Each row was made from one path, in order. Every step used is in the known rows, and no mark comes twice. Write each row's path.
Known rows:
dibemus, gopagos: -11 11 0 15 -6 3 -14 15 35 -4 6 -21 3 4 10 -16 -1 -15 -1 1 2 -8 9 -14 1 -14 17 -7 11 0 34 -3 14 -17 -8 4 -15 -10 17 31 18
vinuvu, detur, gigum, rovi: 27 7 29 0 0 -17 -34 37 2 -5 -9 -41 -5 -47 28 -29 12 32 10 -31 0 16 -6 35 -3 19 -28 13 -3 -1 30 -47 -26 -27 51 18 2 20 27 -33 -6
kimu, dibemus, doku, vanube, rigav: 17 10 12 4 -10 5 -21 24 -17 19 32 -29 10 1 2 -48 0 -41 38 -10 22 17 24 0 -40 -24 6 -3 15 7 10 2 23 -15 -11 -4 -31 -6 -7 -7 14
doku, vanube: 11 29 15 -18 -5 4 -15 16 7 4 -8 -2 -19 -5 -3 -7 10 10 10 12 5 18 -10 20 -10 23 -6 -11 -7 -16 28 0 11 -11 2 1 -27 2 3 19 -8
detur, gigum, gopagos, dibemus, doku, vanube, rigav: 13 2 31 7 14 -48 -22 59 -52 -5 43 -1 -16 7 8 -42 12 -37 -19 -4 19 18 9 39 -53 -5 24 -1 17 37 -11 20 20 14 -3 10 -15 -15 2 -46 -2
doku, dibemus, kimu: 3 6 -12 -3 3 -27 14 1 28 -10 10 -13 -13 9 31 19 1 -24 -7 6 28 -11 7 -27 -14 13 -20 -8 -2 -16 1 -13 11 -14 5 -19 -12 -2 -1 0 24
vanube, gigum: -39 -18 16 -19 -42 15 8 -3 27 -31 -6 -17 17 4 7 -15 -13 -10 33 -12 41 18 22 4 -32 8 10 -24 -28 -24 42 -24 -13 -11 -11 12 -6 -15 -26 18 4
rovi, gigum, vanube: 22 -25 -7 -5 -55 -24 6 24 21 -14 -23 -35 13 12 23 -10 -1 6 25 9 1 3 -17 -12 -17 52 0 -20 19 -3 8 -58 5 -50 5 17 -20 -12 -14 11 19
teza, doku, vanube, gigum, detur: -32 32 11 -48 -14 8 -13 37 36 -5 4 1 1 1 12 -33 6 11 30 8 58 7 -7 39 -19 20 7 -24 -51 -15 20 26 -48 6 -5 12 1 -27 -7 5 -2
badaro, doku: 0 -8 -11 -12 -36 -7 -23 3 41 -2 -37 -23 27 -15 3 1 -14 1 20 7 3 22 6 -10 -4 -4 -21 0 -13 17 28 -26 -8 -25 -8 17 -6 14 16 22 2
badaro, doku, vanube, gigum: -12 -2 4 -37 -45 -3 11 -18 42 -16 -28 7 11 -23 -21 -24 -20 -18 44 2 16 19 -2 40 -32 10 -1 -5 -42 -6 28 10 -7 5 -14 28 -4 5 8 17 -10
rovi, gigum, gopagos, vanube, doku, teza: -4 -4 -6 -1 -36 -65 15 35 -21 -11 -39 -25 20 16 18 26 -1 -32 39 24 42 8 -52 24 1 6 23 -26 47 10 -25 18 -10 -9 -23 35 14 -54 9 12 48
dibemus, gopagos, vanube, doku, teza: -1 38 11 22 -14 -27 -24 1 -1 1 -26 -27 32 -3 10 19 -8 -31 29 22 37 -9 -9 8 4 -25 42 -36 31 13 1 57 10 7 -26 25 15 -37 39 26 55
rovi, gigum, gopagos, vanube: 0 -18 -12 9 -38 -49 9 42 13 -15 -28 -14 -8 44 15 -1 -16 -18 18 21 31 9 -34 32 -4 17 15 -19 27 3 -13 -29 -19 -34 -8 25 -4 -29 5 13 24
vinuvu, detur, gigum: 1 4 31 9 11 -4 -36 3 -9 2 -6 -33 -2 -45 6 -7 21 23 15 -3 -7 13 5 28 -12 15 -39 0 -18 6 39 -21 -11 -28 28 19 4 25 18 -10 0
teza, doku, vanube, gigum: -4 11 20 -40 -22 25 0 7 17 -19 15 11 10 11 7 -17 8 -7 25 8 42 19 3 38 -28 18 8 -24 -42 -29 41 11 -33 -2 10 11 -6 -28 -6 27 -13
teza, doku: 10 4 6 -18 -12 21 -34 30 16 -3 5 -19 23 17 29 8 13 10 -3 18 27 23 12 -10 -2 6 -8 -19 -14 -4 43 -25 -33 -31 19 -1 -5 -15 7 33 1
dibemus, kimu: 11 3 -5 -1 -6 -13 -10 6 35 -16 -9 -16 4 9 26 10 3 -17 2 25 22 -12 16 -17 14 3 -3 -18 -9 -2 16 -16 4 -23 20 -7 0 -9 5 13 3
vinuvu, detur, gigum, vanube, doku, dibemus, kimu: 43 15 27 31 1 -54 9 -22 -15 -7 -3 -54 0 -42 57 23 23 1 29 -3 13 -26 11 5 -38 27 -34 3 1 12 -32 -13 17 -13 12 10 6 23 36 -53 39
teza, doku, dibemus: 4 5 0 -20 -4 7 -12 23 8 4 27 -20 4 18 32 19 14 5 -11 -5 34 20 7 -21 -27 17 -22 -5 -8 -22 28 -23 -22 -21 1 -12 -18 -14 1 23 25
teza, doku, vanube: 30 30 9 -28 0 14 -30 30 5 9 10 4 -4 10 11 -3 20 12 -2 23 17 20 -8 20 -5 20 -5 -13 -12 -15 34 5 -22 -16 19 -1 -17 -13 14 31 -11
teza, doku, dibemus, gopagos, vanube, gigum, rovi: 3 15 9 4 -33 -19 10 27 48 -25 27 -13 12 34 40 -26 -38 -33 10 -26 66 -10 3 29 -35 -1 44 -23 -2 -37 1 -2 -46 -3 5 11 7 -48 25 0 38
detur, gigum: 5 -5 20 1 1 14 -42 26 -6 -3 -12 -15 -11 -20 22 -9 12 5 2 6 5 23 7 15 -22 17 -24 -9 -3 3 25 -16 -1 -18 9 12 -17 1 9 0 8
kimu, dibemus, doku, vanube: 13 12 10 3 1 16 -34 5 -15 44 3 -35 -16 -4 1 -33 -19 -24 27 13 29 13 13 0 -7 -12 -5 3 4 -2 9 -15 19 -17 -2 9 -26 -13 -3 -16 12
rovi, gigum, detur, vinuvu: -36 -31 -31 -5 -15 -25 -37 59 21 -35 -28 -26 -10 -38 -1 -33 -5 14 13 -10 27 20 -37 -28 23 25 -15 -14 -3 11 23 -24 -11 -43 -8 17 3 -2 -6 -9 26
kimu, dibemus, doku, teza: -7 -9 -1 -5 -5 10 -39 5 -24 40 1 -54 19 -16 11 3 -15 -38 16 11 42 10 8 -32 3 -14 -1 -5 4 5 25 -11 -3 -23 2 16 3 -30 -15 -6 40
teza, doku, vanube, rigav: 30 29 12 -28 -10 8 -18 52 5 -16 36 8 26 16 15 -17 39 -3 9 1 5 27 5 17 -37 10 6 -19 -1 -1 33 19 -18 -16 13 -13 -25 -7 10 40 -6
dibemus, gopagos, vanube: -2 26 6 34 -14 -10 -28 8 35 -2 -15 -14 5 24 4 -6 -20 -17 12 20 23 -12 7 14 0 -16 37 -30 12 2 12 11 2 -24 -12 13 -2 -14 36 24 28
kimu, dibemus, gopagos, vanube: 13 13 0 44 2 8 -35 12 18 18 -20 -26 -2 15 9 -31 -24 -38 20 22 45 -16 2 5 -14 -21 30 -6 6 14 3 9 0 -32 -2 31 -4 -7 38 30 40
badaro, doku, dibemus: -8 -10 -17 -17 -26 -20 4 -3 32 5 -17 -22 9 -15 6 11 -17 -5 8 -12 7 20 1 -19 -32 7 -33 8 -8 -2 14 -25 3 -15 -22 6 -20 19 13 12 23
vanube, doku, dibemus, gopagos, gigum, detur: -43 23 -1 -18 10 -44 -7 43 27 1 -6 -19 -23 -27 37 -31 -5 -8 14 -45 68 -29 13 1 -33 -28 18 -17 13 -5 -21 38 33 14 -63 11 -8 -12 23 -21 58
badaro, doku, teza: -7 -2 -16 -35 -29 -16 -21 5 25 10 -33 -22 38 -32 0 21 -1 -13 10 14 2 21 -21 -10 5 9 -12 -4 -13 17 33 11 -17 -17 0 29 8 -2 15 32 19

Write each row's path:
-25 -11 7 -13 -5 -47 -19 30 -33 14 18 -32 11 12 10 17 -8 -28 -33 19 50 8 -1 -13 5 -5 34 -9 5 26 15 -6 0 -3 1 20 16 -44 -17 -22 21 -> gigum, gopagos, dibemus, doku, teza
-38 4 0 -33 -11 11 -41 44 21 -42 -2 -3 -4 -31 8 -32 4 8 9 -8 65 29 -17 15 -5 15 12 -24 -60 -10 31 23 -50 -8 -6 19 15 -12 2 -12 3 -> teza, doku, vanube, gigum, detur, vinuvu
32 11 5 16 -29 -42 26 -8 17 -16 -11 -46 8 5 64 32 3 -12 19 4 37 -19 15 -32 -34 19 1 -17 16 -2 -37 -22 27 -9 -18 -12 -17 -3 13 -19 45 -> gigum, vanube, doku, dibemus, kimu
8 -10 -6 5 13 -53 1 33 10 -22 -2 -7 -10 27 29 -2 5 -29 -41 31 49 -18 2 -11 -1 6 25 2 -16 32 -2 -11 1 -13 29 14 11 -16 4 -4 0 -> gigum, gopagos, dibemus, kimu
-2 -14 12 4 -4 -9 -18 48 -6 -5 -6 -20 -24 -1 45 4 17 -11 -18 5 16 22 -6 25 -23 8 -7 8 7 8 2 -24 -14 -10 -5 18 -16 -7 15 -3 10 -> detur, gigum, gopagos
-4 -7 23 13 9 -24 -12 27 -11 -1 4 -35 -16 -26 28 4 28 11 -3 -7 4 13 -10 37 -15 5 -21 19 -14 15 15 -30 -26 -23 17 26 5 17 27 -17 2 -> vinuvu, detur, gigum, gopagos
4 -20 20 7 20 -25 -28 53 -32 -8 -5 -5 -27 1 25 -18 13 -8 -38 13 34 19 -9 20 -34 22 7 10 -9 32 9 -14 -3 -5 14 33 -5 -6 7 -12 1 -> detur, gigum, gopagos, dibemus
18 13 2 42 -9 -4 -24 33 19 -2 4 -25 26 21 9 -46 -8 -55 28 -1 33 -10 15 3 -46 -29 42 -14 18 24 -4 25 4 -32 -7 20 -12 0 36 36 46 -> kimu, dibemus, gopagos, vanube, rigav
-73 -26 -2 -13 -28 3 -30 31 36 -55 -21 -27 3 -41 7 -28 -11 2 18 -26 66 27 2 -13 -9 6 14 -27 -48 -6 31 -11 -33 -14 -28 19 10 3 -16 -16 21 -> vanube, gigum, detur, vinuvu
15 -14 13 -45 -29 -18 -29 65 25 -24 -24 -10 -9 -11 44 -31 -13 12 -10 -49 45 11 13 22 -11 13 22 -25 1 -22 19 -41 -9 -27 20 15 -6 -9 6 -7 -6 -> gopagos, gigum, rovi
10 5 32 33 -8 -52 -15 43 -16 -23 8 -27 13 -1 25 -4 26 -11 16 -10 14 14 -2 64 -46 -4 8 -9 -3 26 -10 0 -32 -24 11 25 11 24 40 -17 16 -> vinuvu, detur, gigum, gopagos, vanube, rigav
14 -2 2 3 17 -31 -21 14 10 -20 -10 -2 0 11 8 -12 -2 -14 -21 33 41 -16 14 -20 3 17 5 -16 -22 28 22 -5 16 -18 42 9 15 -8 -1 3 -6 -> gopagos, dibemus, kimu
30 -9 7 -10 -18 -14 -21 24 -14 11 -30 -39 19 -33 51 -18 2 -43 14 -19 57 -30 -3 -3 -41 -5 55 -13 19 19 -12 36 29 -19 -13 58 8 -20 33 15 61 -> kimu, dibemus, gopagos, gigum, vanube, doku, teza
27 1 33 18 -17 -13 -32 6 -5 2 -13 -52 5 -36 30 6 22 30 15 0 -10 5 4 26 -29 40 -21 -3 -20 11 14 -44 -12 -41 32 31 -2 32 25 -23 10 -> vinuvu, detur, gigum, vanube
15 3 12 -19 -32 -31 -15 22 1 -9 -22 -24 24 -26 48 8 6 -24 6 -19 37 -26 2 6 -26 -3 62 -38 24 6 -6 38 29 -8 -24 41 11 -28 30 12 50 -> dibemus, gopagos, gigum, vanube, doku, teza
14 12 19 -11 -48 -17 -10 10 -11 -1 -32 -54 43 -18 42 37 16 1 26 9 24 16 -10 -17 -20 23 20 -29 17 5 6 -3 7 -12 -16 18 -6 -14 2 13 41 -> gigum, vanube, doku, teza
-9 28 0 31 -4 -23 -4 1 28 5 5 -12 -12 25 9 5 -25 -25 -1 1 29 -13 3 3 -26 -3 21 -17 17 -16 -5 14 12 -12 -22 5 -14 -10 31 13 47 -> doku, dibemus, gopagos, vanube
-11 -6 2 -17 -3 -8 -27 30 32 -14 -1 5 -14 -6 17 -27 -5 -18 -11 -23 30 -20 24 13 -12 -17 32 -26 1 -7 27 9 23 -19 -7 21 0 -11 22 24 14 -> dibemus, gopagos, gigum
1 23 15 -6 -15 -3 -25 0 -2 22 11 -22 -12 3 -4 -8 -16 -4 19 12 14 15 18 11 6 -12 2 -21 9 -12 20 -15 21 -5 -10 -14 -20 -18 -7 -18 -2 -> dibemus, doku, vanube
20 15 22 -48 -35 11 0 41 27 -25 8 -1 8 7 27 -41 -3 -2 16 -17 44 22 -8 42 -20 23 18 -14 -24 -36 32 -11 -47 0 32 9 -7 -35 0 5 -19 -> teza, doku, vanube, gigum, rovi
-16 13 -6 11 4 -10 7 8 29 2 27 -17 -16 3 15 -6 -3 -20 -10 -18 8 -10 5 -25 -23 -3 1 4 18 -19 18 -6 26 -10 -24 -4 -28 -7 11 21 38 -> doku, dibemus, gopagos
-45 -25 -39 -18 5 -50 -42 44 56 -23 -23 -4 -25 -64 14 -34 -26 -18 -25 -54 48 -12 -5 -14 -12 -19 8 3 -24 16 -6 27 7 -19 -43 39 18 23 50 -25 47 -> badaro, doku, dibemus, gopagos, gigum, detur, vinuvu
10 27 14 -21 -17 -6 -4 40 7 -21 18 2 9 2 0 -25 28 -9 20 -13 -4 24 1 18 -41 13 7 -19 6 -7 21 14 14 -11 -7 -11 -34 10 1 28 -5 -> doku, vanube, rigav
-48 17 -12 -27 14 -38 -13 51 43 5 5 -2 -36 -15 27 -38 -8 -8 -15 -40 49 -30 10 5 -28 -5 17 -14 -4 -16 -9 25 16 -3 -38 13 -5 -5 14 -14 46 -> doku, dibemus, gopagos, gigum, detur
35 -3 38 18 -34 -3 -29 15 -19 -9 -36 -47 11 -23 55 5 13 10 30 5 14 18 11 8 -43 22 -5 -20 17 16 -12 -22 11 -8 -13 20 -24 3 22 -22 27 -> detur, gigum, vanube, doku
0 16 -7 0 11 1 -6 18 24 5 48 -12 0 22 31 0 7 -18 -16 -4 19 -7 5 -25 -18 -6 -1 1 8 -13 26 0 -9 -16 -5 -8 -16 -25 24 33 35 -> teza, doku, dibemus, gopagos
-13 -11 19 -28 -53 4 7 29 37 -39 -8 -27 15 -4 28 -34 -21 -3 26 -36 43 21 10 14 -20 12 19 -17 -12 -32 35 -48 -27 -11 11 6 -13 -19 -18 -4 -1 -> vanube, gigum, rovi
11 -35 -20 -1 6 -74 22 41 7 -30 -2 3 -14 30 16 -23 1 -36 -19 36 37 -24 -25 -7 9 25 8 5 6 31 -4 -18 9 -24 36 22 15 -32 -10 -3 4 -> rovi, gigum, gopagos, dibemus, kimu
19 -20 15 -26 -48 -8 -26 31 19 -19 -30 -18 2 2 46 -2 -1 13 -6 -19 39 1 23 15 -38 32 28 -40 -12 -11 5 -38 5 -41 0 24 -9 6 4 2 9 -> gopagos, gigum, vanube
-66 0 5 -10 -24 -9 -37 16 18 -28 2 -27 -15 -42 -9 -36 -32 -7 30 -17 62 23 11 6 6 -12 19 -29 -39 -13 17 7 -9 4 -35 9 7 -16 -16 -59 13 -> dibemus, doku, vanube, gigum, detur, vinuvu
-22 4 6 -16 -23 -8 -28 0 -7 19 8 -41 25 -6 8 23 -9 -18 6 9 23 15 14 -23 19 -13 8 -29 9 -5 33 -11 0 -13 -9 -2 7 -35 -16 -6 28 -> dibemus, doku, teza
-34 6 24 -20 -37 7 3 -20 9 -5 19 -12 -2 1 -9 -22 -31 -22 42 -1 36 15 30 27 -17 -7 13 -30 -20 -30 26 -6 10 10 -20 -1 -8 -33 -29 -22 -2 -> dibemus, doku, vanube, gigum
2 -14 32 15 31 -41 -25 34 -36 -4 5 -22 -18 -23 8 -17 26 13 -23 3 23 6 -12 34 -24 20 -9 23 -27 36 21 -19 -15 -19 38 42 13 15 18 -24 -5 -> vinuvu, detur, gigum, gopagos, dibemus
-47 -26 8 -19 -44 -6 30 18 28 -36 1 -22 5 18 28 -3 -7 -24 11 -13 49 18 8 16 -34 0 25 -9 -22 -18 20 -31 -26 -4 -25 16 -11 -21 -18 14 6 -> vanube, gigum, gopagos
-3 24 19 18 -22 -24 -3 -3 -10 -4 -27 -31 4 12 19 24 -17 -4 38 -1 55 14 7 4 -39 0 -3 -29 19 -11 -17 0 11 -2 -41 0 -19 -11 17 -1 46 -> gopagos, vanube, doku, dibemus
8 13 0 6 0 -32 20 -10 8 -15 -3 -27 2 0 41 22 3 -22 20 2 38 -11 20 -31 -19 -6 -18 -8 16 -8 -14 0 32 4 -20 -16 -12 -12 7 -10 36 -> vanube, doku, dibemus, kimu
